Each row was made from one small tree. The marks that hang from a mark follow it in brackets, in alphabetical order. Every link used is in the known rows. Write each row's tree.
Known rows:
kurumak[kaga tosir[teviz[pidam]]]: [-0.03  0.08 -0.15  0.02  0.10 -0.02 -0.05 -0.29  0.14 -0.13 -0.06  0.05
 -0.06 -0.07 -0.19  0.24  0.16  0.12  0.27 -0.24 -0.24  0.36  0.25]
raza[tagub]: [-0.02  0.16 -0.27 -0.05  0.07 -0.08  0.04 -0.42  0.06  0.08 -0.06 -0.13
 -0.04 -0.06 -0.33  0.50  0.27 -0.01  0.30 -0.13 -0.53  0.35  0.21]
teviz[pidam[ludod] tagub[poti] tosir[kurumak[kaga]]]: [ 0.02 -0.13 -0.08 -0.03 -0.20 -0.22 -0.12 -0.07  0.17  0.28  0.35  0.08
 -0.05 -0.23 -0.06  0.06  0.07 -0.05  0.17 -0.26 -0.37  0.13  0.02]
lodo[tagub]: [-0.14  0.06 -0.27 -0.10  0.19 -0.17 -0.01 -0.32  0.18  0.03 -0.05 -0.11
 -0.02  0.00 -0.38  0.46  0.31  0.11  0.44 -0.05 -0.49  0.20  0.15]
tosir[kurumak[kaga] teviz[pidam tagub[poti]]]: [-0.03 -0.09 -0.17 -0.07 -0.04 -0.21  0.02 -0.50  0.03  0.15  0.16  0.07
 -0.05 -0.17 -0.09  0.23  0.24 -0.13  0.20 -0.19 -0.30  0.01  0.05]
poti[tagub]: [-0.04  0.06 -0.22 -0.05  0.11 -0.19 -0.04 -0.43  0.05 -0.11  0.04 -0.23
  0.02 -0.01 -0.39  0.44  0.32  0.06  0.39 -0.17 -0.50  0.32  0.11]
ludod[pidam]: [-0.08  0.17 -0.33  0.00  0.16 -0.14 -0.10 -0.47  0.14 -0.01  0.03 -0.01
  0.06 -0.02 -0.23  0.44  0.18  0.06  0.38 -0.19 -0.34  0.10  0.18]
tosir[kurumak[kaga] teviz]: [-0.08  0.07 -0.20 -0.06  0.04 -0.19  0.00 -0.62  0.00 -0.14 -0.07  0.02
 -0.03 -0.06 -0.14  0.48  0.30 -0.03  0.24 -0.13 -0.37  0.18  0.17]
kaga[tosir[kurumak]]: [-0.02  0.12 -0.26 -0.04 -0.07 -0.22 -0.13 -0.41  0.03 -0.10 -0.05 -0.09
  0.06 -0.02 -0.21  0.57  0.31  0.01  0.50 -0.10 -0.39  0.39  0.18]
kurumak[kaga tosir]: [-0.11  0.16 -0.20 -0.02  0.04  0.01 -0.07 -0.30  0.19 -0.25 -0.07 -0.01
 -0.07 -0.03 -0.38  0.38  0.22  0.25  0.31 -0.27 -0.44  0.57  0.31]
teviz[pidam[ludod] tagub tosir]: [ 0.04 -0.04 -0.07  0.06 -0.11 -0.12 -0.25 -0.03  0.25  0.32  0.13 -0.01
  0.00 -0.13 -0.13 -0.02 -0.02  0.00  0.16 -0.13 -0.26  0.06  0.08]
tosir[kurumak teviz]: [-0.04  0.03 -0.20 -0.06  0.06 -0.26  0.01 -0.62 -0.02 -0.05 -0.07 -0.02
  0.03 -0.01 -0.15  0.51  0.28 -0.11  0.31 -0.04 -0.33  0.07  0.11]
lasi[teviz[pidam[ludod] tagub tosir]]: [-0.05 -0.02 -0.11  0.06  0.05 -0.34 -0.22 -0.11  0.27  0.12  0.08 -0.05
 -0.01 -0.14 -0.12  0.10 -0.13  0.05  0.31 -0.10 -0.12  0.08  0.06]
kurumak[kaga[tosir[teviz[pidam tagub]]]]: [-0.03  0.09 -0.22  0.02 -0.01 -0.03 -0.17 -0.33  0.10  0.01 -0.07 -0.03
 -0.05 -0.12 -0.16  0.23  0.23  0.07  0.31 -0.18 -0.22  0.33  0.22]
lasi[raza[tagub] teviz[pidam tosir[kurumak]]]: [ 0.04  0.04 -0.13  0.00  0.13 -0.50 -0.08 -0.25  0.26  0.06  0.10 -0.01
  0.00 -0.17  0.00  0.46 -0.11 -0.07  0.42 -0.25 -0.20  0.02  0.05]
lasi[raza[tagub[poti]] teviz[pidam[ludod] tosir[kurumak]]]: [ 0.08  0.00 -0.08 -0.03  0.10 -0.55 -0.06 -0.10  0.20  0.06  0.24 -0.02
 -0.02 -0.23  0.06  0.47 -0.16 -0.12  0.45 -0.29 -0.22  0.10 -0.01]
kaga[tosir[kurumak teviz[pidam[ludod]]]]: [ 0.08  0.06 -0.15 -0.01 -0.04 -0.25 -0.15 -0.31 -0.05 -0.01 -0.03 -0.02
  0.08 -0.09  0.00  0.42  0.19 -0.12  0.45 -0.06 -0.21  0.22  0.11]
kurumak[kaga tosir[teviz[pidam[ludod] tagub[poti]]]]: [ 0.00  0.01 -0.07 -0.03  0.00 -0.02 -0.06 -0.15  0.11 -0.03  0.08  0.04
 -0.10 -0.14 -0.20  0.15  0.10  0.08  0.23 -0.27 -0.21  0.36  0.16]
teviz[tagub]: [-0.11  0.07 -0.19 -0.03 -0.02 -0.06 -0.14 -0.44  0.19  0.11 -0.03 -0.13
 -0.02 -0.01 -0.40  0.27  0.21  0.07  0.23 -0.09 -0.39  0.17  0.16]
kaga[tosir[teviz]]: [ 0.02  0.10 -0.24  0.02  0.03 -0.13 -0.15 -0.38 -0.01 -0.04 -0.16 -0.13
  0.03  0.00 -0.16  0.46  0.26 -0.01  0.48 -0.07 -0.16  0.35  0.17]
lasi[raza[tagub[poti]]]: [ 0.01  0.13 -0.19 -0.09  0.11 -0.20  0.00 -0.38  0.14  0.07  0.07 -0.15
 -0.03 -0.07 -0.24  0.59  0.15 -0.05  0.38 -0.29 -0.43  0.26  0.14]

Which tree is each row?
[-0.07 -0.10 -0.19 -0.06 -0.20 -0.17 -0.05 -0.31  0.16  0.16  0.23  0.00
 -0.10 -0.11 -0.25  0.25  0.25  0.03  0.21 -0.27 -0.41  0.28  0.02]	teviz[tagub[poti] tosir[kurumak[kaga]]]
[ 0.01  0.01 -0.14  0.04 -0.08 -0.24 -0.15 -0.13  0.19  0.08  0.15  0.11
  0.02 -0.16 -0.01  0.21  0.07 -0.01  0.21 -0.19 -0.42  0.18  0.16]	teviz[pidam[ludod] tosir[kurumak[kaga]]]
[-0.01 -0.01 -0.13 -0.02  0.02 -0.01 -0.03 -0.25  0.13  0.00  0.06  0.04
 -0.10 -0.11 -0.23  0.17  0.15  0.09  0.25 -0.28 -0.21  0.34  0.16]	kurumak[kaga tosir[teviz[pidam tagub[poti]]]]
[ 0.05 -0.05 -0.11 -0.01  0.03 -0.09 -0.03 -0.25  0.09  0.10  0.06 -0.02
 -0.03 -0.04 -0.24  0.21  0.12  0.00  0.34 -0.18 -0.16  0.21  0.09]	kurumak[tosir[teviz[pidam tagub[poti]]]]
[-0.04 -0.01 -0.15 -0.10 -0.03 -0.19 -0.03 -0.60  0.02  0.05 -0.02 -0.03
 -0.01 -0.04 -0.20  0.40  0.26 -0.10  0.23 -0.05 -0.28  0.01  0.04]	tosir[kurumak teviz[tagub]]
[-0.01  0.07 -0.17 -0.02 -0.04 -0.07 -0.15 -0.21  0.04  0.03  0.04 -0.05
 -0.06 -0.16 -0.11  0.23  0.19  0.03  0.33 -0.21 -0.23  0.40  0.17]	kurumak[kaga[tosir[teviz[pidam[ludod] tagub[poti]]]]]
[ 0.06 -0.03 -0.05 -0.02  0.01 -0.10 -0.07 -0.16  0.08  0.07  0.08 -0.01
 -0.03 -0.07 -0.20  0.20  0.07 -0.01  0.31 -0.17 -0.16  0.24  0.08]	kurumak[tosir[teviz[pidam[ludod] tagub[poti]]]]
[ 0.01 -0.04 -0.07  0.00 -0.18 -0.17 -0.20 -0.10  0.23  0.21  0.20  0.09
 -0.02 -0.20 -0.08  0.05  0.03  0.00  0.11 -0.20 -0.37  0.09  0.08]	teviz[pidam[ludod] tagub tosir[kurumak[kaga]]]
[ 0.01 -0.02 -0.19 -0.02  0.07 -0.29 -0.01 -0.55  0.01  0.07  0.00  0.05
  0.06 -0.06 -0.04  0.37  0.21 -0.17  0.30 -0.05 -0.29 -0.07  0.11]	tosir[kurumak teviz[pidam]]
[-0.06  0.15 -0.26  0.01  0.03 -0.05 -0.14 -0.39  0.05 -0.13 -0.14 -0.07
 -0.04 -0.06 -0.19  0.41  0.29  0.10  0.36 -0.18 -0.27  0.47  0.26]	kurumak[kaga[tosir[teviz]]]
[-0.03  0.11 -0.26  0.04  0.04 -0.07 -0.15 -0.33  0.06 -0.05 -0.10 -0.03
 -0.02 -0.10 -0.12  0.31  0.25  0.06  0.36 -0.18 -0.25  0.38  0.26]	kurumak[kaga[tosir[teviz[pidam]]]]
[-0.02  0.11 -0.15  0.00  0.17 -0.38 -0.11 -0.26  0.27 -0.04 -0.02 -0.13
 -0.05 -0.10 -0.15  0.53 -0.07  0.04  0.43 -0.25 -0.18  0.20  0.08]	lasi[raza[tagub] teviz[tosir]]
[-0.06  0.11 -0.16 -0.01  0.09  0.00 -0.04 -0.34  0.10 -0.23 -0.12  0.01
 -0.08 -0.03 -0.27  0.36  0.21  0.17  0.28 -0.24 -0.27  0.46  0.25]	kurumak[kaga tosir[teviz]]
[-0.03  0.05 -0.23  0.00 -0.02 -0.07 -0.12 -0.30  0.05  0.05  0.01 -0.04
 -0.07 -0.13 -0.15  0.25  0.25  0.04  0.34 -0.23 -0.23  0.37  0.18]	kurumak[kaga[tosir[teviz[pidam tagub[poti]]]]]
[-0.06  0.08 -0.12 -0.04  0.02  0.05 -0.07 -0.34  0.14 -0.14 -0.08  0.00
 -0.11 -0.05 -0.33  0.26  0.19  0.18  0.22 -0.23 -0.23  0.43  0.20]	kurumak[kaga tosir[teviz[tagub]]]
[ 0.03 -0.02 -0.13  0.04 -0.07 -0.29 -0.16 -0.13  0.16  0.14  0.15  0.06
  0.06 -0.11 -0.01  0.23  0.04 -0.06  0.26 -0.13 -0.39  0.10  0.11]	teviz[pidam[ludod] tosir[kurumak]]
[-0.03 -0.07 -0.16  0.02 -0.17 -0.15 -0.15 -0.26  0.26  0.26  0.17  0.09
 -0.03 -0.14 -0.13  0.06  0.13  0.01  0.13 -0.21 -0.36  0.04  0.09]	teviz[pidam tagub tosir[kurumak[kaga]]]
[-0.01  0.04 -0.13 -0.04  0.04 -0.24 -0.05 -0.41  0.02 -0.05  0.02  0.08
  0.01 -0.16  0.00  0.32  0.16 -0.10  0.20 -0.12 -0.34  0.08  0.16]	tosir[kurumak[kaga] teviz[pidam[ludod]]]
[-0.01  0.01 -0.07 -0.07 -0.04 -0.17 -0.09 -0.40  0.05  0.06  0.07  0.08
 -0.02 -0.18 -0.05  0.20  0.14 -0.09  0.12 -0.12 -0.30  0.01  0.10]	tosir[kurumak[kaga] teviz[pidam[ludod] tagub]]
[ 0.03 -0.06 -0.10 -0.02  0.04 -0.17 -0.09 -0.28  0.04  0.25  0.11 -0.05
 -0.02 -0.12 -0.09  0.14  0.09 -0.14  0.24 -0.10 -0.17  0.00  0.04]	tosir[teviz[pidam[ludod] tagub[poti]]]
[-0.02 -0.09 -0.09 -0.01  0.05 -0.53 -0.16 -0.23  0.32  0.13  0.23 -0.02
 -0.01 -0.14 -0.05  0.29 -0.13 -0.05  0.41 -0.28 -0.09 -0.09 -0.05]	lasi[raza teviz[pidam tagub[poti] tosir[kurumak]]]
[ 0.08  0.03 -0.11 -0.03 -0.11 -0.20 -0.18 -0.29 -0.01  0.08  0.01 -0.03
  0.05 -0.12 -0.04  0.33  0.17 -0.11  0.39 -0.06 -0.17  0.16  0.07]	kaga[tosir[kurumak teviz[pidam[ludod] tagub]]]
